Each row was made from one path, in order. Every step used is in the known rows, and no mark comes twice. Write each row's path.
Known rows:
G-S-U-Y: [ 14.3 -17.5  27.0  26.8  55.7   8.0 -25.8 -12.3  19.0  31.2  21.0  22.4
 -23.9 -57.0 -56.0  67.2 -17.2  23.6  23.9]
G-S: [ -6.4  -3.3   5.4  -5.1  33.4  11.2 -34.6  -1.6   5.1  47.4  11.6   6.9
 -42.9 -24.2 -50.8  39.4 -24.5  -0.4  17.7]
Y-P-S: [ 16.9   4.2  18.6  21.2  43.9  24.5 -18.5 -40.0 -24.7 -10.0  18.5  10.1
  -5.6   8.7  20.7  34.9  28.3 -19.2  37.8]
J-U-Y-G: [ 32.4 -31.1  47.8  -2.8  25.8  12.2  42.2 -31.3  15.4  15.8  20.8   5.1
  43.9 -68.0 -13.6  43.2  16.9  42.1 -10.3]
S-U-Y-G-J: [ 19.7 -20.7  31.5  52.9  19.0  11.1  31.4  -8.9   8.1   2.3  13.9  29.1
  31.5 -35.7  -3.6  54.0   5.0  41.7  16.4]
S-U-Y-G-J-P: [ 26.8 -25.5  35.5  52.7  32.0   6.5  27.2  -4.3  -1.0  11.3  23.6  16.4
  28.8 -35.7 -11.0  46.8   2.2  36.2  21.8]
G-J-U: [ -1.8  28.8 -37.9  15.8  37.5  16.1  56.5 -13.1  38.5  69.2   5.4 -18.0
  -5.2 -19.2 -51.1  23.1 -28.6  13.4  15.5]
J-G-S-U-Y-P: [ 48.9 -23.7   7.7  34.5  27.7  39.5 -36.5  14.8  37.7  54.9  21.7 -35.5
   1.1 -39.6 -20.2  77.8 -21.9  18.0   3.1]
G-J-B: [-20.8  66.3 -38.0  17.2   7.3   7.3  19.1 -16.1   5.1  54.8   1.4 -34.1
 -27.0   3.7 -21.2  -2.7  -5.3 -24.5  25.4]
Y-G-S-B: [  3.5 -10.6  34.5  -8.7  -8.5  34.6 -14.1  10.3 -43.3  47.5  -3.5   6.9
   2.7   4.7  -2.1  62.3  -3.0  31.2  -1.4]
P-S-U-Y-G: [ -4.7  -5.3  66.7  27.1  37.5  25.8  31.8 -23.1  36.1   3.4  37.5  36.0
  -8.0 -63.7  23.0  66.0  25.3  73.4   9.9]
J-U-Y-G-S-B: [ 37.2 -19.3  49.3  -6.2  37.9  17.3  23.2 -38.5   6.0  29.6  14.9  -1.4
  36.9 -71.4 -30.5  61.4  14.7  51.2 -11.3]
P-S-U-Y: [ -3.5   4.4  55.8  27.5  48.9  16.6  25.1 -29.9  46.7  -3.9  37.1  31.1
 -15.6 -68.3  11.7  56.9  24.1  66.5  11.1]
J-P: [ 16.9 -15.0  12.8  -0.2  38.2 -14.9 -12.0  15.1 -26.2  26.2  31.0 -37.5
  -8.9  -0.1 -21.3 -22.5  -6.9 -14.7  13.9]
U-Y-G: [  4.0 -25.8  55.4  13.5 -14.5   2.4  -0.8 -41.4 -33.3 -22.0  14.2  42.1
  30.8 -28.5   5.3  16.8  32.8  23.1   6.3]
U-Y: [  5.6  -6.3  34.6  15.5   7.7 -15.4 -14.1 -56.1 -10.9 -35.3  12.4  33.0
  16.6 -39.4 -18.3  -2.0  30.0  10.1   6.7]
Y-B: [ 38.7  47.7  39.6  38.1  15.7  19.7 -33.8 -41.4 -20.4 -23.5  -2.4 -32.1
   4.5   5.6  13.3 -24.1  25.4 -25.9  -3.7]
J-P-S: [ -0.4  -2.3  36.2  -3.7  56.8  -0.7   0.9   2.0  -2.8  34.1  50.1 -26.5
 -31.8 -25.0 -10.2  -2.1   4.6  14.6  16.9]
G-S-U-Y-P: [ 26.5 -21.7  25.3  35.0  63.3  12.4 -36.8 -21.0   2.0  24.6  20.4  22.3
 -17.7 -45.7 -52.2  73.7 -10.8   6.7  36.0]
P-J: [-31.3  -8.8 -18.2   6.1 -22.1  47.0  56.4  -5.0  18.5  28.2  33.6   7.6
 -16.0  -2.6 -15.8  -8.9  -5.9   3.7  -9.0]
U-Y-B: [ 33.3  26.8  62.7  42.7  19.3  -1.3 -37.6 -85.0 -25.7 -52.7  10.5   9.8
  19.2 -36.2  -8.6 -18.3  46.9  -8.4   4.7]
G-J: [-22.1  37.3 -43.6  24.8  11.0   9.7  26.3 -12.1  11.9  46.5  -2.3  -0.5
 -20.9  14.4 -38.7   0.8 -24.7  -4.8  25.6]

Write each row's path:
[ 18.4  -3.8  47.3  30.4  37.2   2.4 -27.3 -84.0 -28.7 -42.6  25.7  40.2
  11.7 -33.7  -3.8  22.9  49.2  -4.1  33.7] -> U-Y-P-S
[-10.8  26.8 -35.5  24.9  38.3  -1.1  19.2  -0.9  -6.1  65.3  19.8 -26.3
 -26.1  14.6 -54.4 -14.7 -29.9 -15.2  35.1] -> G-J-P
[ 28.7 -33.4  46.6  44.4  15.0   8.5  22.3  -6.0   2.9 -13.7  14.3  29.6
  37.9 -40.7   9.3  53.8  12.5  43.3   8.7] -> S-U-Y-G
[ 29.7 -20.1  31.9  45.0  30.4  -3.9  11.8 -15.2  19.2 -23.4  14.0  22.5
  27.8 -48.1  -6.1  40.6  10.9  34.6   9.7] -> S-U-Y
[ 35.7 -14.5  27.1  54.7  32.8  15.8  12.6 -32.4  -2.5 -19.0  26.3   8.3
  29.6 -37.6   0.6  42.9  25.5   2.1  22.8] -> S-U-Y-P-J-B
[  1.3 -26.8  57.3  11.5   1.2   8.1 -17.5 -42.1 -30.2   0.8  20.2  45.2
  10.4 -39.5 -19.6  36.3  21.7  22.1  14.6] -> U-Y-G-S
[ -7.7 -21.6   4.7   3.5   7.2  47.4  79.3 -34.9  40.5  33.1  47.7   5.2
   7.4 -55.3 -36.7  11.6   3.8  27.1 -15.6] -> P-J-U-Y
[ 34.5 -17.9  -2.7  20.6  17.2  41.3 -21.0  43.2  57.5  73.7  17.8 -47.4
 -10.5 -37.2 -16.4  73.0 -37.9  31.6 -10.1] -> J-G-S-U
[  4.3  27.8 -11.0  30.5  57.9  19.6  44.0 -55.9  28.6  49.6  21.0   3.3
  -2.9 -38.4 -51.2  36.5  -3.3  15.1  32.4] -> G-J-U-Y-P-S
[ -2.8  -7.0   3.7   8.6  -6.2  37.2  59.0  10.8  -3.8  67.5   5.4   1.3
  17.9   3.4  -2.1  43.6 -14.5  28.1   8.8] -> Y-G-J-U
[ 48.9  -3.3  42.5   7.9  62.7  12.7  15.4 -67.8   6.8  -0.7  18.4  -4.7
  37.3 -67.4 -19.7  51.6  33.7  33.3   2.3] -> J-U-Y-P-S-B
[  9.5  20.5  69.9  41.4  54.2  23.5  12.7 -43.6  40.2 -12.8  35.8  20.4
 -15.2 -66.9  16.3  49.3  32.2  57.7   9.3] -> P-S-U-Y-B
[ 23.6   8.0  47.7  28.9  37.4   4.0 -33.3 -90.9 -39.4 -44.6  14.9  32.0
  20.3 -29.3  -3.7  27.8  54.8   5.8  26.5] -> U-Y-P-S-B
[ 35.8 -28.1  23.6  59.0  35.4  17.5  17.3 -30.6   1.3 -23.0  24.7  24.4
  31.2 -33.4  -8.0  45.5  16.6  10.9  22.5] -> S-U-Y-P-J
[ 44.5 -31.1  20.6  60.9  28.7  28.5  13.2 -19.0  15.6  -9.2  26.2   7.8
  35.5 -36.2  -2.6  53.0  10.9  18.3  14.6] -> S-U-Y-P-J-G
[ 26.4 -19.0 -22.5  30.6  -1.1  58.1   6.1 -15.1 -15.8  20.4  25.7 -21.0
  12.4  26.2   5.6  20.3   4.3 -37.2  15.5] -> Y-P-J-G
[ 50.5 -22.2  30.5  10.6  53.7   5.4  17.4 -54.8   6.5  -3.0  19.2  -2.6
  41.7 -59.4 -25.3  36.9  22.9   8.5   8.3] -> J-U-Y-P
[ 52.8   6.2  51.8  17.6  49.2  10.4  15.6 -61.6  21.0  -4.9  18.4 -17.8
  34.8 -74.5 -23.4  18.0  26.8  20.3 -11.2] -> J-U-Y-B
[ -8.3 -30.4  15.4   3.3  -3.7  56.3  85.8 -28.0  29.9  39.8  48.2  10.3
  14.5 -50.6 -24.4  21.2   5.6  33.8 -16.9] -> P-J-U-Y-G
[ 22.1 -10.6  -6.7   4.2   4.6  38.2 -31.8  31.9  44.6  73.0  16.0 -46.9
 -19.5 -27.6 -19.5  52.0 -32.8  17.4 -12.8] -> J-G-S
[ -6.4   7.3  37.3  22.4 -10.9   6.3   9.4 -49.2 -30.1   3.8  14.8  26.0
  17.8 -26.7  -4.9  15.7  30.8  11.6  18.5] -> U-Y-G-J-B
